What can hang from each mark
Q288: Q206
Q151: Q525
Q206: Q64 Q288 Q427 Q525 Q604
Q427: Q206 Q900
Q900: Q151 Q427
Q64: Q206
Q463: Q151
Q604: Q206

Every row comes from one small tree of marks. The marks that hang from a mark follow it in brackets, in the order of their numbers. Every link used is in the known rows. Which tree was each row made from?
Known rows
Q604{Q206{Q64 Q288 Q525}}: [ 3.20  1.17 -2.51 -2.59  2.44  1.55  0.01 -1.82  1.57  0.76  1.36  1.95
 -1.33  0.95 -2.62  2.25  0.00  1.00 -0.40]
Q427{Q206 Q900{Q151{Q525}}}: [ 3.87  3.48 -3.35 -0.79  2.15 -1.06  1.63  0.57 -1.77  1.86  1.54 -1.40
  0.18 -2.32  0.59  0.33  0.84 -0.83 -1.67]
Q427{Q206{Q288 Q525 Q604}}: [ 4.73  1.73 -2.64 -0.72  2.40 -0.15 -0.98 -1.59  0.29 -0.35  0.68 -0.35
 -0.83 -0.91 -0.64  1.42 -0.78 -0.06 -0.92]
Q427{Q206{Q64 Q525 Q604} Q900{Q151}}: [ 5.14  3.37 -4.19 -0.40  4.08  0.49 -0.33 -2.57 -0.34  0.82  0.97 -0.52
 -0.47 -1.29 -0.49  2.08 -0.49 -1.17 -2.67]
Q604{Q206{Q64 Q427{Q900} Q525}}: [ 2.61  2.34 -3.01 -2.14  4.02 -0.18  1.29 -0.83  1.35  1.14  2.57  0.54
  0.26  0.48 -1.03  1.29 -0.14  0.28 -1.02]
Q206{Q288 Q427{Q900} Q525}: [ 2.98  0.80 -2.73 -1.88  1.59 -2.12  0.85  0.79  0.98  0.72  2.72 -0.82
 -0.15 -0.11  0.33  0.65  0.28  0.50 -0.40]
Q64{Q206{Q288 Q427{Q900} Q525 Q604}}: [ 5.82  2.74 -2.30 -1.40  2.36 -1.51  0.58 -0.79  1.75  0.68  1.82 -1.30
  0.26 -0.24  1.26  1.26 -0.54  0.05 -0.81]
Q288{Q206{Q525}}: [ 2.72  0.87 -2.41 -2.24  1.51 -0.05  0.83 -0.42  0.51  0.64  1.03  0.94
 -0.40  0.58 -1.00  0.90 -0.55  1.41 -1.62]
Q64{Q206{Q288 Q427{Q900}}}: [ 4.03  2.84 -1.60 -1.33  0.93 -2.58  1.91  1.04 -0.08  0.75  1.70 -1.85
  0.84 -0.17  2.09  0.53  0.45  0.85  0.16]
Q288{Q206{Q64 Q427 Q525 Q604}}: [ 5.20  0.81 -2.29 -1.57  5.04 -0.15 -0.60 -1.96  2.34  0.26  2.08  0.98
 -0.38  0.45 -0.70  2.80 -1.34  1.27 -2.76]
Q604{Q206{Q64 Q288 Q427{Q900{Q151}}}}: [ 5.22  3.38 -2.41 -1.91  2.75  0.02  1.53 -0.87  0.46  1.23  2.38 -0.07
 -0.62  0.06 -0.28  2.84  0.88  0.10 -0.41]
Q64{Q206}: [ 1.80  2.44 -1.07 -0.79  0.41 -0.71  1.54  0.29 -0.61  0.84  0.11 -0.29
  0.57 -0.31  1.04 -0.04 -0.08  0.87  0.06]
Q427{Q206{Q288 Q604} Q900{Q151}}: [ 6.29  4.03 -2.85 -0.40  1.76 -0.55  0.38 -1.17 -1.15  0.28  0.33 -2.25
 -0.90 -1.69  0.73  2.12  0.20 -1.50 -0.93]
Q463{Q151{Q525}}: [ 1.20  0.30 -1.78 -1.76  0.62 -0.72  0.87  1.58 -0.61  2.09  1.41 -1.36
 -0.35 -0.46 -0.92  0.58  0.75 -1.23 -1.52]
Q206{Q288 Q525 Q604}: [ 3.90  0.47 -1.97 -1.42  1.61  0.28 -0.88 -1.22  1.91  0.22  0.80  0.13
 -1.60 -0.30 -0.96  1.81 -0.56 -0.19 -0.53]
Q206{Q64 Q288 Q427{Q900} Q525 Q604}: [ 5.02  0.73 -2.91 -1.50  4.17 -1.09 -0.75 -1.25  2.50  0.48  2.43 -0.72
 -0.87 -0.13 -0.31  2.62 -0.39 -0.20 -1.60]
Q206{Q64 Q288 Q525 Q604}: [ 4.21 -0.07 -2.38 -1.49  3.07  0.75 -1.60 -2.09  2.34  0.31  1.00  0.77
 -1.84  0.04 -1.66  2.84 -0.61  0.17 -1.31]
Q604{Q206{Q64 Q288 Q427{Q900} Q525}}: [ 4.06  1.96 -3.02 -2.60  3.49 -0.24  0.84 -0.91  1.76  0.86  2.77  0.48
 -0.40  0.79 -1.29  2.07  0.18  0.63 -0.70]
Q427{Q206{Q288}}: [ 2.99  1.80 -1.93 -0.64  0.99 -1.17  0.38  0.21 -1.47 -0.24  0.55 -0.84
 -0.24 -0.86  0.18  0.68  0.20  0.74  0.11]
Q900{Q151 Q427}: [ 2.23  0.98 -1.79 -1.57  1.04 -0.46  2.22  0.58 -0.37 -0.13  1.89 -0.33
 -0.92 -1.34  0.50  1.11  0.39 -0.70 -0.20]

Which tree is each row?
[ 4.64 -0.10 -2.03 -1.12  4.08 -0.36 -1.39 -1.59  2.69  0.21  2.33  0.67
 -1.04 -0.09 -0.71  2.79 -0.68  0.70 -1.28] | Q206{Q64 Q288 Q427 Q525 Q604}
[ 3.42  0.31 -2.49 -1.93  3.96 -0.70  0.30 -0.80  1.26  0.57  2.61  1.48
  0.17  0.83 -0.72  1.86 -0.71  2.28 -2.40] | Q288{Q206{Q64 Q427 Q525}}
[ 3.56  2.36 -1.76 -0.80  1.84  0.35  0.20 -1.50  1.15  0.78  0.18  0.22
  0.00 -0.35  0.19  0.71 -1.06  0.05 -0.93] | Q64{Q206{Q525 Q604}}
[ 5.45  1.93 -1.43 -0.97  2.31 -0.82  0.03 -1.10  1.90  0.37  1.72  0.04
  0.11 -0.20  0.92  1.45 -0.80  0.94 -0.53] | Q64{Q206{Q288 Q427 Q525 Q604}}
[ 4.80  2.16 -3.13 -0.88  3.25  0.21  0.81 -1.58 -0.15 -0.83  1.83 -0.30
 -0.69 -1.98  0.04  1.47 -0.84 -1.34 -1.56] | Q900{Q151 Q427{Q206{Q525 Q604}}}
[ 6.19  2.24 -2.26 -0.79  3.44 -0.81 -0.05 -1.22  1.18  0.81  2.01 -1.26
 -1.09 -0.82  0.69  3.47  0.27 -0.75 -1.31] | Q206{Q64 Q288 Q427{Q900{Q151}} Q604}
[ 4.74  1.23 -2.49 -1.46  2.69 -1.55 -0.07 -0.35  2.08  0.39  2.22 -1.35
 -0.67 -0.49  0.37  1.64 -0.36 -0.59 -0.79] | Q206{Q288 Q427{Q900} Q525 Q604}
[ 2.14  0.77 -2.57 -1.11  3.71 -1.25  1.13 -0.08 -0.88 -1.26  1.70 -0.67
 -0.04 -1.23 -0.01  1.18 -0.29  0.09 -1.04] | Q900{Q427{Q206{Q64}}}
[ 3.69  1.11 -2.15 -2.23  3.43  0.48  0.25 -1.26  1.91  0.60  2.69  1.84
 -0.56  0.87 -1.68  2.19 -0.08  1.56 -0.35] | Q604{Q206{Q64 Q288 Q427 Q525}}
[ 5.54  2.16 -2.53 -0.78  4.87 -0.76  0.30 -0.57  1.66  2.07  2.71 -0.93
 -0.52 -1.88  0.50  2.64  0.34 -1.10 -2.43] | Q206{Q64 Q427{Q900{Q151{Q525}}} Q604}
[ 6.95  4.24 -1.64 -0.66  1.65 -1.26  1.31 -0.70  0.47  1.04  1.41 -1.86
  0.03 -0.94  2.26  2.13  0.18 -0.49 -0.54] | Q64{Q206{Q288 Q427{Q900{Q151}} Q604}}
[ 1.84  1.52 -2.47 -2.10  2.93  1.64  0.45 -1.69  1.21  0.98  1.16  2.00
 -0.66  0.67 -2.37  1.50 -0.33  0.69 -0.79] | Q604{Q206{Q64 Q525}}
[ 3.02  1.69 -3.37 -1.31  2.17 -0.33  1.69 -0.44 -1.23 -0.54  2.37  0.24
 -0.21 -1.61  0.04  0.46 -0.18 -0.27 -1.17] | Q900{Q151 Q427{Q206{Q525}}}
[ 4.20  0.47 -1.49 -1.07  2.75  0.22 -1.16 -1.48  1.64  0.12  0.37 -0.26
 -1.75 -0.31 -0.85  3.05 -0.27 -0.08 -0.68] | Q206{Q64 Q288 Q604}
[ 5.39  2.54 -3.04 -0.69  3.60 -0.89 -0.67 -1.52 -0.05 -0.19  0.26 -2.12
 -0.82 -0.93 -0.11  2.58 -0.22 -0.86 -1.40] | Q427{Q206{Q64 Q288 Q604} Q900}
[ 5.52  1.62 -3.14 -1.96  5.11 -0.86 -0.02 -1.60  2.20  0.54  2.14 -0.42
 -0.22  0.40 -0.37  2.74 -1.10  0.37 -3.06] | Q288{Q206{Q64 Q427{Q900} Q525 Q604}}
[ 5.07  1.18 -3.05 -0.79  3.86  0.35 -1.66 -2.46  0.75 -0.32  0.85  0.27
 -1.03 -0.55 -1.32  2.44 -0.82  0.31 -1.69] | Q427{Q206{Q64 Q288 Q525 Q604}}
[ 5.25  3.21 -2.80 -1.55  0.88 -1.32  1.79 -0.18  0.05  1.52  2.55 -0.31
  0.51 -0.22  1.44  0.86  0.49  0.88 -0.76] | Q64{Q206{Q288 Q427{Q900{Q151}} Q525}}
[ 6.48  3.51 -3.29 -0.44  3.23 -0.11 -0.37 -2.05 -0.69  0.36  0.54 -1.61
 -1.08 -1.32  0.06  3.12  0.14 -1.12 -1.72] | Q427{Q206{Q64 Q288 Q604} Q900{Q151}}
[ 5.36  2.02 -3.92 -1.16  3.95 -0.34 -1.07 -2.12  0.60  0.00  0.94 -1.05
 -0.88 -0.63 -0.92  2.32 -0.51 -0.59 -1.98] | Q427{Q206{Q64 Q288 Q525 Q604} Q900}
[ 2.26  2.06 -1.23 -1.27  3.59  0.02  1.10 -0.56  0.79  0.65  1.89  0.91
  0.21  0.23 -0.58  1.65 -0.11  0.92 -0.16] | Q604{Q206{Q64 Q427}}
[ 3.92  0.68 -3.31 -1.15  5.13 -0.11 -0.21 -1.90  0.85 -1.36  1.83 -0.11
 -0.62 -1.24 -0.82  1.95 -1.22 -0.68 -2.03] | Q900{Q427{Q206{Q64 Q525 Q604}}}
[ 3.66  1.73 -1.94 -0.64  3.31 -1.12  0.95 -0.34 -0.28 -1.63  0.96 -1.79
 -0.34 -1.94  0.66  1.13 -0.88 -1.37 -0.65] | Q900{Q427{Q206{Q604}}}
[ 3.77  1.69 -2.44 -1.90  3.69 -1.92  1.32  0.21  0.40  0.62  2.03 -0.95
  0.37  0.47  0.48  1.95 -0.09  1.15 -2.08] | Q288{Q206{Q64 Q427{Q900}}}
